Each row was made from one small tree. The marks that hang from a mark follow it in brackets, in alphabetical order. Every link used is in the known rows. Write each row's tree.
Known rows
nadaf(muki vala): [ -2   6   4 -14  28  21   9 -12   6  -4 -23 -32  16  47   4  -1  -6   3
  25  25  14 -14  26  21]
muki(femef(nizi) nadaf(vala(fefogat(kipot)))): [-21  10  -4 -30  -7  38  19 -44 -14   6   3 -17  35  55 -45  19  -1   1
 -36  31  -4  16  14  12]
vumod(leba(voboz)): [ -3 -10  24  -3   5   1   4 -22  -4  -7  -4  -6  40  24 -29  16 -23 -29
 -16  -5  17 -13  38  -5]
fefogat(vala): [ -2   9  29 -32   8  -2   2 -23 -22   4   3  -3  21   9   5  -1  -9  -5
 -14   9  12   6  15  12]
muki(nadaf): [ -6   8   4  -2   7  15  21  -6 -31  14   0   0  18  24 -13  15   6  -5
 -15  18   1   6  12  12]
vumod(nizi): [-10  -8  23   3   6   1  -8 -42 -12   2   0  -7  25   9  -8  13 -10 -29
 -13  -6  21  10  36  19]
muki(nadaf(vala)): [-15  15   1  -8  18  21  15 -17 -21  11 -24 -19  11  44 -11   9   2  -3
  -5  31  -1  -1  17  14]
vala(fefogat(kipot)): [  0 -17   1 -30  -6   1   8 -43 -12  -7  20  -3  21  11 -18   8  12 -17
 -38  -1   6   9   9  10]
leba(voboz): [-10  -3  25   2   7   8  -4 -26 -11  -2  -1  10  27  19 -24   8  -5 -23
 -12   5  21  -5  28   0]
leba(voboz(sudosek) vumod(nizi(femef))): [  1 -21  35   1  22 -11   0 -45 -24  40 -14  -3  53  24 -29  32 -35 -38
 -11 -14  36  -1  58 -31]
femef(muki nizi(vumod(leba(voboz)))): [-13  -2   4 -26  21  -1  14 -31  -1  16 -20   2  80  22 -41  47 -34   0
 -27  -5  34 -36  41  -3]
nadaf(muki vala(fefogat)): [ -5  -3  -4 -22  18  10  16 -23   6 -17 -18 -19   8  44 -18  -1   9   1
  10  16   7   2  16   4]
nadaf(muki(femef) vala(fefogat)): [ -8   5  -2 -22  12  27  13 -17   5 -17 -16 -33   6  55 -32   2   2  -7
  14  32   2   7  26  -2]
nizi(vumod): [ -2  -6   1 -19  16   0   5 -11 -24  27 -12 -16  17   7   5  12  -1  -8
 -15   1  23 -14  22  10]
leba(voboz vumod): [  1 -10  25  -1   4 -11   3 -28 -15   6  -3  17  39  27 -40  14  -8 -12
   4   3  13  -4  33 -15]
leba(vumod): [  7   1  11 -10   7 -15   9 -18 -19  10  -2   0  34  21 -22  13   4  -4
  10   9   5   2  27  -4]
nadaf(muki): [  9   4   3  -7  15  13  14  -2  -7  -4   0 -16  22  29   0   4  -2   0
  14  12  18 -10  20  18]
leba(voboz vumod(nizi)): [-10 -24  41  10   7 -15  -6 -54 -12   1  -4  16  47  20 -46  21 -25 -24
  -5  -6  22   6  46 -10]
vumod(leba nizi(femef(muki(nadaf)))): [  3  -6  -6 -19  11  11  29 -23 -16  11 -19 -16  59  37 -21  55 -50 -27
 -38   4  21  -8  44   3]
nadaf(muki(femef(nizi))): [  3  23   7 -11   9  31  14  -4  -5   6   6 -14  41  45 -22  12 -13   2
  16  25  21  -3  29  16]
vumod(leba(voboz) nizi(femef(muki(nadaf)))): [ -8 -16   8 -10  11  16  26 -33 -14   7 -18   0  65  41 -42  59 -63 -33
 -47   0  30 -16  49  -8]
muki(femef(nizi(vumod)) nadaf(vala)): [-27  24  -3 -19  19  38  19 -18 -24  41 -29 -29  29  49 -21  22 -12   4
 -14  31   8  -5  25  13]
nizi(vumod(leba)): [ -2 -11   1 -23  16  -7  11  -9 -16  20 -15 -34  33  10   1  19 -17 -12
 -20 -11  18 -19  33   6]

Which tree is each row?
[-12 -22  46  13  20 -21  -7 -55 -22  26  -8   0  56  14 -45  22 -22 -18
   0  -6  27   5  52 -20] => leba(voboz(sudosek) vumod(nizi))
[ -5  15   3 -13  17  37   7  -7  -1  -5 -20 -47  17  56 -12  -1 -14  -7
  29  39  11  -6  35  15] => nadaf(muki(femef) vala)
[ -1 -14  21  -7  29 -11   5 -52 -18  36 -21   3  72  30 -45  47 -44 -30
 -10  -3  39 -11  59 -35] => leba(voboz(sudosek) vumod(nizi(femef(muki))))
[-20 -21  42  12  19 -12  -9 -51 -15  12 -10 -21  59  14 -33  25 -32 -39
 -20 -15  29  -1  57  -8] => vumod(leba(voboz(sudosek)) nizi)
[-13  11   1 -23   8  23  30  -3 -30  37  -8 -31  57  34 -30  37 -24  -1
 -28  14  11  -9  32   7] => muki(femef(nizi(vumod(leba))) nadaf)
[  4 -22   9 -25  20   6  12 -12 -12  32 -23 -24  39  22  -2  36 -39 -32
 -37 -20  40 -29  45 -16] => nizi(femef vumod(leba(voboz)))
[ -1 -20  13 -16  10   7   5 -44   5   1 -18  -5  65  29 -35  48 -62 -45
 -35 -10  42 -19  60 -11] => vumod(leba(voboz) nizi(femef(muki)))
[ -4  -8  -3 -34   7  32   9 -35   5 -18  -2 -44  17  54 -24   2 -10  -6
  -3  28   5   0  19  13] => nadaf(muki(femef) vala(fefogat(kipot)))
[  4 -19  15 -22  32  -1  10 -11 -24  55 -30 -37  49  20  -3  35 -38 -30
 -31 -20  42 -29  51 -31] => nizi(femef vumod(leba(voboz(sudosek))))
[-11 -20  16 -13  16  -5   7 -20 -13  16 -16 -19  40  13 -20  24 -24 -18
 -25 -15  27 -26  40  -5] => nizi(vumod(leba(voboz)))
[-13 -16  23  -7  31 -13   4 -22 -26  39 -21 -33  51   9 -20  25 -22 -19
 -21 -13  33 -27  45 -18] => nizi(vumod(leba(voboz(sudosek))))
[ -9  16  -3 -27  10  30  16 -24  13 -10 -12 -19  28  56 -40   3   3   4
  12  27   7   7  29   2] => nadaf(muki(femef(nizi)) vala(fefogat))
[-16  -6 -17 -29  13  20  26 -45  -8   5 -34  -5  27  48 -35  40 -22 -21
 -37  17  13   7  29  -8] => vumod(nizi(femef(muki(nadaf(vala(fefogat))))))
[-17   0  28 -11  22  10   6 -26 -21  47 -13 -34  71  27 -40  31 -30 -19
 -19  -2  32 -19  54 -19] => muki(femef(nizi(vumod(leba(voboz(sudosek))))))
[-11   7 -21 -33  18   5  38 -13 -19  31 -20  -8  72  30 -31  54 -23  16
 -32  10  16 -23  28  10] => femef(muki(nadaf) nizi(vumod(leba)))
[ -9  29   9  -6  -2  34  21 -10 -28  19   7  -2  41  39 -39  20  -5  -6
 -13  29   2  13  22  11] => muki(femef(nizi) nadaf)
[  4  -1  -1 -19  13  12   6 -36  -8  11 -14  -2  42  20  -7  36 -35 -36
 -22   4  39  -4  40   8] => vumod(nizi(femef(muki)))
[  0  -5 -33 -54  10  27  32 -37 -12   8 -15 -15  32  55 -22  40 -13  -7
 -51  26   8  -8  11   1] => nizi(femef(muki(nadaf(vala(fefogat(kipot))))))
[-24  22  -2 -22   0  34  22 -27 -14   7 -12  -6  25  52 -54  18   8  -3
 -20  34 -12  21  18  -3] => muki(femef(nizi) nadaf(vala(fefogat)))
[  0 -11  -4 -29  41  -1  17 -17 -19  50 -34 -31  69  25 -19  54 -45 -24
 -32  -6  48 -41  52 -30] => nizi(femef(muki) vumod(leba(voboz(sudosek))))
[ 14  -5 -22 -44  23   2  23  -5 -11  31 -29 -30  49  23   2  47 -39 -19
 -30  -2  34 -33  39  -9] => nizi(femef(muki) vumod(leba))
[ -1 -24  29  -6   7   6  -3 -38   0   7 -10 -11  48  24 -17  35 -54 -52
 -34 -22  36  -7  55  -9] => vumod(leba(voboz) nizi(femef))
